Each row comes from the steps of one walk. Every step used is in the known rows, and no mark comes twice. Write the walk behind each row, first mark first.
In the rows, zero is written as 128.
Known rows
B-K-M-X-S: [ 94 161 118 174 132 125 162 137 137 156 175 128 162 145 172 134  90 161
 148 125 139 160 122 154]
X-K-B: [127 139 146 157 135 113 150 153 161 157 148 133 118 127 117 127  88 154
 135 108 129  77 105 144]
S-X: [106 126 136 127 132 124  93 103 133 134 182 132 125 138 105 148 119 155
 147 136  97 107 143 162]
S-X-M-K: [ 97 120 124 140 172 162  97  83 176  94 158 111 153 143  78 119 139 200
 176 153 106  58 141 196]
B-S: [110 133 151 128 161 157  99 112 129 140 158 157 148 140 106 104 109 165
 102 135 119  90 131 120]
S-B-K-M: [130 159  83 138 129 175 141 144 133 152 167 137 134 143 142 153 102 110
 102 118 112 149 120 104]
S-M: [109 134 123 143 148 128 107 106  98 128 183 161 119 153 128 119 137 139
 135 146  93  80 135 143]
B-K-M-X: [110 171 135 144 116 149 174 155 130 145 192 115 145 144 169 141  98 139
 144 112 146 154 141 139]
B-S-M-X-K: [ 82 160 150 157 163 129 139 109 120 141 210 141 113 132 106 126 108 162
 155 141 125  46 143 156]
S-M-X-K: [105 153 141 166 136 115 152 118 111 155 214 125  99 132 119 147 118 135
 177 132 113  68 140 183]
M-X-K-B-S: [ 82 147 180 158 157 125 162 142 169 166 168 130 123 132 115 111  78 176
 141 121 157  78 115 133]
S-B-K: [131 138  93 137 131 173 126 137 147 153 169 149 115 124 119 160 105 109
 116 112  97 124 117 106]
T-X-S: [109 105 111 137 172  79  99 119 111 144 136 147 151 165 135 130 131 166
 146 137 132 100 116 180]
M-X: [112 139 166 144 130 132 136 127 128 164 178 124 126 142 132 129 122 138
 142 129 122 116 125 162]
S-X-M-K-B: [ 81 111 131 149 181 151 111  96 199  89 140 122 155 150  95  98 131 215
 175 156 123  60 121 170]
X-M-K: [123 127 129 148 172 178 116 101 171 104 130 115 163 143  95  96 140 182
 147 141 116  55 124 184]
S-M-K-X: [ 97 119 118 146 187 138  92 118 148  91 161 153 155 134 120  94 143 137
 133 145 117  81 143 175]
T-X-M-K-B: [105 101 118 134 206 138 126 134 177  86 104 122 159 172 122  85 149 196
 177 139 156  48 107 175]
X-M: [139 129 138 126 145 154 126 111 140 124 146 136 142 155 103 107 136 175
 142 142 116  81 128 170]
X-S: [115 122 128 163 147 113 106 106 125 161 144 152 154 142 128 114 110 160
 125 139 102 113 111 165]
M-K-X-S-B: [104 105  91 175 191 137  85 107 187 138 114 148 170 122 107 101 126 131
 104 142 106 122 100 171]
X-S-M-K: [ 78 117  89 198 193 134  92  78 130 119 149 147 165 139 128  96 136 169
 146 154  87  65 115 179]
T-X-K-B-S: [ 97 127 143 120 186  99 131 158 147 134 143 145 129 149 110 121  93 179
 139 118 171  50 117 134]
B-S-M-K-X: [ 77 119 132 136 214 154  82 104 152  81 165 168 170 134 109  72 132 162
 116 152 123  68 143 149]
T-X-M: [136 114 127  98 169 123 124 128 123 106 140 134 134 181 112 121 153 173
 167 144 136  69 134 184]
K-B-S-X: [ 62 121 152 131 168 128  93 106 164 125 169 158 137 147 108 108  96 198
 130 148 123  96 128 109]

Write each row's walk
[100 104 128 168 186 117  91 118 178 121 123 146 186 119 119  88 113 157
 119 134 128 113 118 190] : M-K-X-S
[118 151 162 154 123 117 161 139 137 176 190 105 111 118 107 156 101 139
 159 111 128  85 128 186] : M-X-K
[ 72 133 117 157 205 177  87  80 133  99 169 151 155 143 110  86 132 167
 122 149 110  44 131 132] : B-S-M-K
[ 55 130 162 162 181 133 131 106 133 128 189 169 129 162 147  85 116 174
 142 164 133  84 120 109] : K-B-S-M-X
[101 148 104 189 144 124 138 103 127 190 157 119 151 160 154 124 124 128
 118 157 117 161 103 156] : K-M-X-S-B
[ 53 115 141 155 195 156  83  98 187 108 153 137 161 137 103  98  99 204
 135 144 131  69 125 123] : M-K-B-S-X
[ 64 106  97 214 204 122 105  94 156 120 132 160 160 148 147  76 125 179
 146 152 105  70  97 151] : X-S-M-K-B
[106 142 170 168 128 108 174 156 162 172 171 116 113 127 126 134  90 153
 160 110 146  91 108 160] : M-X-K-B
[102 128 118 184 149 124 125  93 138 187 158 139 132 137 127 134 126 127
 131 152 100 135  94 157] : M-X-S-B
[144 125 105 104 158 167 130 144 188 104 151 164 137 131  99 128 124 141
 132 136 121 120 135 141] : S-B-K-X-M
[ 87 117 146 157 207 184 120  99 197  96 112 143 172 148 103  54 118 220
 133 147 147  46 110 134] : X-M-K-B-S
[107 113  61 134 171 120 112 135 136 149 145 158 133 145 138 160 116 134
 146 129 120 117 102 135] : T-X-S-B-K
[144 116 157 102 151 135 119 132 162 101 143 154 153 149 101  93 136 167
 134 146 133 105 141 182] : K-X-M
[116 113 113 118 199 145 113 122 150  93 123 111 161 166 103 106 159 182
 173 136 141  43 124 199] : T-X-M-K
[ 91 127 160 141 165 147 117 123 153 136 137 167 146 149 129  85  90 177
 101 134 139  93 114  97] : K-B-S
[ 76 119 152 123 180 144 105  91 177  96 156 153 143 163  92  94 115 230
 148 169 133  69 131 128] : K-B-S-X-M
[ 75 125 130 129 199 183  83  69 175  87 155 123 164 143  67 100 134 224
 155 163 117  41 145 167] : B-S-X-M-K
[119 152  65 171 140 148 132 126 138 159 148 147 153 144 150 143  97 131
 110 129 105 154 106 121] : X-S-B-K-M
[100 117 137 172 168 155 119 129 178 132 127 127 156 132 137  89 110 159
 127 123 129  85  98 140] : M-K-B
[ 87 147 148 179 147 100 171 134 140 154 197 133 104 142 133 127 108 155
 176 133 126  66 117 155] : S-M-X-K-B
[133 132 125 119 149  91 132 157 117 146 162 121 116 141 102 159 118 141
 157 107 141  61 132 182] : T-X-K
[ 57  96  85 181 225  93  98 110 139 103 123 155 164 171 157  90 145 181
 171 153 132  58  99 167] : T-X-S-M-K-B
